What can hang from each mark
birig: vofa
vofa: birig buvu
bomu: senol vukug
satu: pivoz
pivoz: vukug
gafat: senol
zosebav: vukug
gazab: satu
vukug: bomu pivoz vofa

Each row was made from one small tree. The marks that hang from a mark follow it in brackets, in alphabetical order. Every link used is in the known rows. Write each row's tree.
Known rows
gazab[satu[pivoz]]: [  3.8 -46.5  -3.1   8.8 -12.1  30.2   1.5  20.6 -16.6 -13.8  13.9  13.9
  28.1  17.6 -19.0   4.3 -28.2 -18.2   1.2  -4.9]
zosebav[vukug[bomu[senol] pivoz vofa[buvu]]]: [-15.9  -3.5   4.0   6.8  -4.9 -10.0  -0.7   5.6 -16.0  28.2   7.4 -14.6
 -21.1 -17.3   5.8  10.7  31.6   7.0 -10.9   1.9]
vukug[bomu vofa[birig buvu]]: [ 13.3  -4.0  12.1   3.1  23.6 -32.0   8.3   3.1   4.6  13.2 -21.3  19.5
 -43.6 -21.4 -32.3  -6.3 -27.0   6.3  -0.6 -11.9]
vofa[birig]: [ 35.7 -10.2  13.0 -14.9  14.9 -36.5  22.0  14.2   8.8 -23.6  -8.8  16.7
   9.5  11.4 -12.0  -8.3 -16.4 -19.9  16.7 -10.4]
pivoz[vukug[bomu vofa[buvu]]]: [-14.0  20.2   4.5  -0.3   7.6  13.8 -10.2 -17.6   6.4  -3.4 -13.2   5.1
 -19.4 -13.7 -15.5 -13.5  -3.4  19.1 -11.0   7.8]
satu[pivoz[vukug[vofa]]]: [-38.4   6.0  -3.8   8.7 -12.5  49.5  -6.6  -9.5   5.3 -43.0  -0.3   3.8
  31.2  18.1  19.9 -13.8  -6.3   4.9 -11.6   5.3]
gafat[senol]: [ 16.7 -13.1   1.0 -15.4  -2.8   1.6   1.5 -11.0  12.9 -21.7   3.3  21.5
  12.3  11.4   7.0 -19.7  -6.2  -0.6  -4.2 -10.1]
gazab[satu[pivoz[vukug]]]: [  6.0 -29.2   7.3   4.0 -17.6  45.4 -12.8   4.8  -3.6 -36.9  13.2  -5.9
  44.7  12.4 -17.8  -1.9 -13.3 -15.7  -2.1   5.9]
satu[pivoz]: [-25.4 -31.7   3.4  -2.0  -5.3   6.6  10.0  16.1  -2.5 -29.1  -2.4  13.7
  21.7  28.6   6.7  -3.2 -30.4 -20.1   8.8 -10.9]
pivoz[vukug[bomu[senol] vofa[birig buvu]]]: [ -0.4  13.7   5.4  15.4   7.9 -28.0 -20.8  -8.4  31.9  -5.5 -10.5   6.2
 -11.5 -23.9  -8.6  -7.1  -8.6  11.6  -2.6  -8.3]
gazab[satu]: [ 37.5 -18.2 -11.3  -3.6  -2.3  20.3   9.4  13.1 -18.9  -2.0  14.9  16.7
  21.6  14.6 -21.9  -1.1  -3.4  -3.9   0.5   2.5]
birig[vofa[buvu]]: [ 19.7   0.3  13.1   0.0   7.7 -37.2  19.4  22.2  22.1 -20.6 -20.1  18.1
 -18.8  16.8 -40.7  -7.7 -40.8  -6.8   2.3  -4.2]
bomu[senol vukug[pivoz vofa]]: [-33.2  20.5 -42.2   4.5 -20.7   6.6 -11.8  -3.9   9.5  29.9  25.1 -15.3
  31.8  10.2  38.2  17.1  20.0  -0.2   8.3   4.4]
vukug[bomu]: [  9.8 -17.4   4.6 -11.4   2.4   6.8   5.8   2.8 -18.7   4.8  -8.6  10.6
  -6.1  26.9   2.0   5.4 -13.7  -3.4   2.6  -4.0]
satu[pivoz[vukug[bomu vofa[birig buvu]]]]: [-18.5 -15.4  30.2  10.0   8.9  -5.4 -12.1  -5.3  18.1 -22.9 -23.0  -3.0
 -20.0 -24.7 -28.7  -7.5 -39.1  -6.9  -5.2  -7.5]
zosebav[vukug[pivoz vofa[birig buvu]]]: [ 26.7   2.4  28.1 -13.0  18.6 -42.1  28.4  10.9  -7.2  -4.2  -3.7 -10.4
 -20.7 -36.0 -28.5  -9.2  23.7 -13.6   0.5   5.6]
zosebav[vukug]: [ 17.8   6.1  15.6 -18.3  -0.3  -4.0  22.9  10.6 -18.5 -28.9  -1.8  18.4
  26.4  28.0   7.7 -10.5  28.9  -6.0   1.0   4.8]
bomu[senol vukug[vofa]]: [-36.7  36.0 -48.7  13.3 -17.2  11.4 -14.3  -4.5  18.7  13.8  16.0  24.0
  41.3  26.9  42.2   3.6  12.0  16.1   2.7  -4.5]
vukug[pivoz]: [ 10.9 -19.3   1.5 -23.7   1.2  -4.9  18.9  11.1 -14.5  -0.5   9.0 -18.9
   5.4   9.0  -0.6   4.1   2.6 -23.1  17.7   6.3]
pivoz[vukug[bomu]]: [ 10.2  -0.3  15.2 -15.5  -2.9  20.9  -9.4 -12.8  -3.6 -18.9 -10.1  -7.0
  11.3  20.0   4.4  -1.2   1.4  -1.5   1.1   6.2]
zosebav[vukug[bomu pivoz vofa]]: [ 10.2  -1.4  14.2  -9.5  -6.3  34.2  11.5  -3.8 -46.6  16.9   3.4 -22.3
 -14.9   9.1  17.1  12.7  40.8   6.8 -14.1  15.7]

Which tree is each row?
[ 24.8  26.9   6.3  -5.9   8.5   7.6   2.9 -11.8  16.0 -36.5  -6.0   5.1
  16.1   1.1   2.3 -19.0   7.2   6.2  -4.1   5.4] -> pivoz[vukug[vofa[birig]]]
[ -1.6  -2.6  -4.4  19.3  12.6 -41.9  -5.9   7.5  19.2  18.1  -8.9  24.5
 -27.4 -18.3 -11.4  -1.2 -22.3  10.9  -0.1 -19.7] -> vukug[bomu[senol] vofa[birig buvu]]
[-14.8 -11.2 -22.3  11.4 -14.4  21.5  -9.2  -0.6 -17.9  34.1  15.5 -18.1
 -10.4   7.0  31.5  19.0  10.7  10.6  -3.0   0.9] -> vukug[bomu[senol] pivoz vofa]
[ -7.8  -9.3  -8.5  18.5 -19.3  73.9 -14.6  -5.5  -7.7 -28.8  16.9   2.2
  35.6   8.0  -6.3  -5.2  -4.3   7.9 -17.9  10.5] -> gazab[satu[pivoz[vukug[vofa]]]]
[-20.2  -0.3 -25.6 -10.0 -18.4 -21.0 -10.5   6.7  13.2  21.3  21.3 -22.9
  42.7  14.4  26.8  21.4  11.5 -25.4  26.4  -1.0] -> bomu[senol vukug[pivoz]]
[ -0.2 -11.3  -5.2  -5.0  -2.8  29.8   5.6  -4.6 -33.7  30.0   5.1 -21.7
 -25.9   5.1  10.3  14.0   5.0   4.9  -4.2  10.0] -> vukug[bomu pivoz vofa]
[ 13.2  26.2  13.4  -3.4  21.0 -26.3   4.5  -6.3  31.0 -30.2 -14.1  12.5
  -5.0 -28.1 -29.3 -26.6  -6.0   1.3   1.6   1.9] -> pivoz[vukug[vofa[birig buvu]]]
[-29.8  18.9 -11.5  15.3  -2.6   5.0 -25.3 -12.6  22.2   2.7  -2.9   9.2
  -4.6 -10.1   6.6  -7.9   2.1  23.2 -10.1  -1.5] -> pivoz[vukug[bomu[senol] vofa[buvu]]]
[-16.1  32.4  -4.9  -3.0   9.4   4.9   0.3 -11.7  19.8 -24.0  -7.1  14.1
   1.7 -15.8 -12.1 -27.4   4.0  12.6  -7.2   9.4] -> pivoz[vukug[vofa[buvu]]]
[  0.6  -2.9  20.4  -9.6   5.7  -0.5  13.3   0.8 -33.1  23.0  -3.2 -16.8
 -36.2 -21.1 -14.8   4.2  26.8   3.9 -11.1  11.8] -> zosebav[vukug[bomu pivoz vofa[buvu]]]
[-47.9  33.9 -41.0  11.5  -6.0 -23.0 -11.7   0.2  33.4  19.9   9.3  29.8
  20.8  -2.9  11.6  -4.7  -2.7   9.4   5.5  -8.6] -> bomu[senol vukug[vofa[buvu]]]
[  1.2 -19.7   2.5  12.0  10.2 -45.0  -3.9  10.1   9.5  34.2  -0.1 -14.8
 -38.3 -34.9 -14.6  11.6 -13.0  -6.6   7.3 -11.3] -> vukug[bomu[senol] pivoz vofa[birig buvu]]
[-10.1  -0.1  13.8   7.7  -0.4  17.4  -2.5  -4.5  17.0 -48.7  -6.9  -0.2
  22.1   5.2   5.4 -12.5 -17.8  -5.8  -3.2  -3.2] -> satu[pivoz[vukug[vofa[birig]]]]
[ 16.8 -19.2  18.9  -6.0  20.9 -34.1  10.4   5.0  -6.9  28.9 -11.0 -18.5
 -53.2 -37.7 -36.8   5.4 -19.9 -11.6   5.8  -3.3] -> vukug[bomu pivoz vofa[birig buvu]]
[ -5.1  13.1 -23.7   3.8  -8.9 -24.2  -8.7   1.3  20.9  22.2  17.6 -19.1
  24.7  -3.1  22.6  17.6  10.5 -11.9  16.6  -3.3] -> bomu[senol vukug[pivoz vofa[birig]]]
[-27.5 -13.4 -15.5  12.3  -1.5 -13.1  -9.2   4.9  -1.3  40.4   7.9 -11.4
 -31.1 -22.2  -0.1  12.3  -4.0   5.0   0.1  -3.1] -> vukug[bomu[senol] pivoz vofa[buvu]]
[-10.6 -12.0   1.0  -5.6   9.0  -3.2   7.4   0.3 -18.3  37.1  -3.0 -15.8
 -47.3 -25.1 -20.9   5.7  -8.6   1.3  -0.5   4.9] -> vukug[bomu pivoz vofa[buvu]]
[ 23.1 -22.8  31.3 -24.8  -4.2   4.6  14.2   5.2 -42.2   7.7   0.5 -30.4
  -6.2  13.3   3.4  17.5  31.1 -18.4   2.3  11.3] -> zosebav[vukug[bomu pivoz]]
[ -5.3  -0.6  -1.6   2.3 -14.1  12.1 -25.2  -7.5  10.1 -14.7   1.4  -3.9
  25.6  22.6  24.7   5.1   7.0   1.5   1.5  -1.6] -> pivoz[vukug[bomu[senol]]]
[ 13.2 -18.0  -5.4  10.8  -2.7 -10.9  -5.6   3.7  -7.0  27.4   7.6 -21.8
 -16.7  -5.5  16.3  19.8  -0.3  -1.4   4.7  -7.5] -> vukug[bomu[senol] pivoz vofa[birig]]
[  5.8  31.1 -15.2  -5.0   4.9 -11.8   5.5  -5.3  13.4   2.3  -1.8  16.0
  19.6  10.7   5.9  -1.7  -3.0  -0.7   7.5  -4.5] -> bomu[vukug[vofa[birig]]]
[ -3.5  20.4  -2.3  -1.5  -4.7  49.8 -11.9 -21.3  -9.4  -9.8  -6.2  -1.4
   0.5  15.1  16.4  -5.0  10.5  22.1 -14.9  11.5] -> pivoz[vukug[bomu vofa]]
[-20.2  13.0  -2.8  16.9  -2.4  -6.6  -4.4   4.8  -5.1  11.6  -2.5  25.7
 -11.0  -2.0  10.4  -3.1  23.4  24.5 -18.2  -6.0] -> zosebav[vukug[bomu[senol] vofa[buvu]]]
[ 25.4  14.3  16.6  -1.4   7.0  17.5  -7.6 -17.8   1.4 -16.6 -13.8  -3.3
  -5.5   4.1   0.7  -3.9   0.8  10.9  -7.2   4.3] -> pivoz[vukug[bomu vofa[birig]]]
[ 27.5 -18.6  12.7  -5.7   9.3  -1.2   9.4  -1.7 -22.6  22.9  -3.4 -24.0
 -32.4  -8.4  -4.8  14.5  -6.0  -5.6   3.5   2.3] -> vukug[bomu pivoz vofa[birig]]
[ -9.2  29.4 -30.7  11.7  -6.1 -22.0 -10.0  -0.2  29.7   6.6   8.8  18.9
  35.4  13.4  27.8   4.2  -0.1   4.9   9.9 -12.5] -> bomu[senol vukug[vofa[birig]]]
[ 38.1   3.9  22.8 -12.9   6.1  -8.0  26.9   5.8 -21.6 -10.1   3.2 -17.1
   1.1  -6.1   2.7  -1.1  37.1  -8.4  -0.9   9.7] -> zosebav[vukug[pivoz vofa[birig]]]
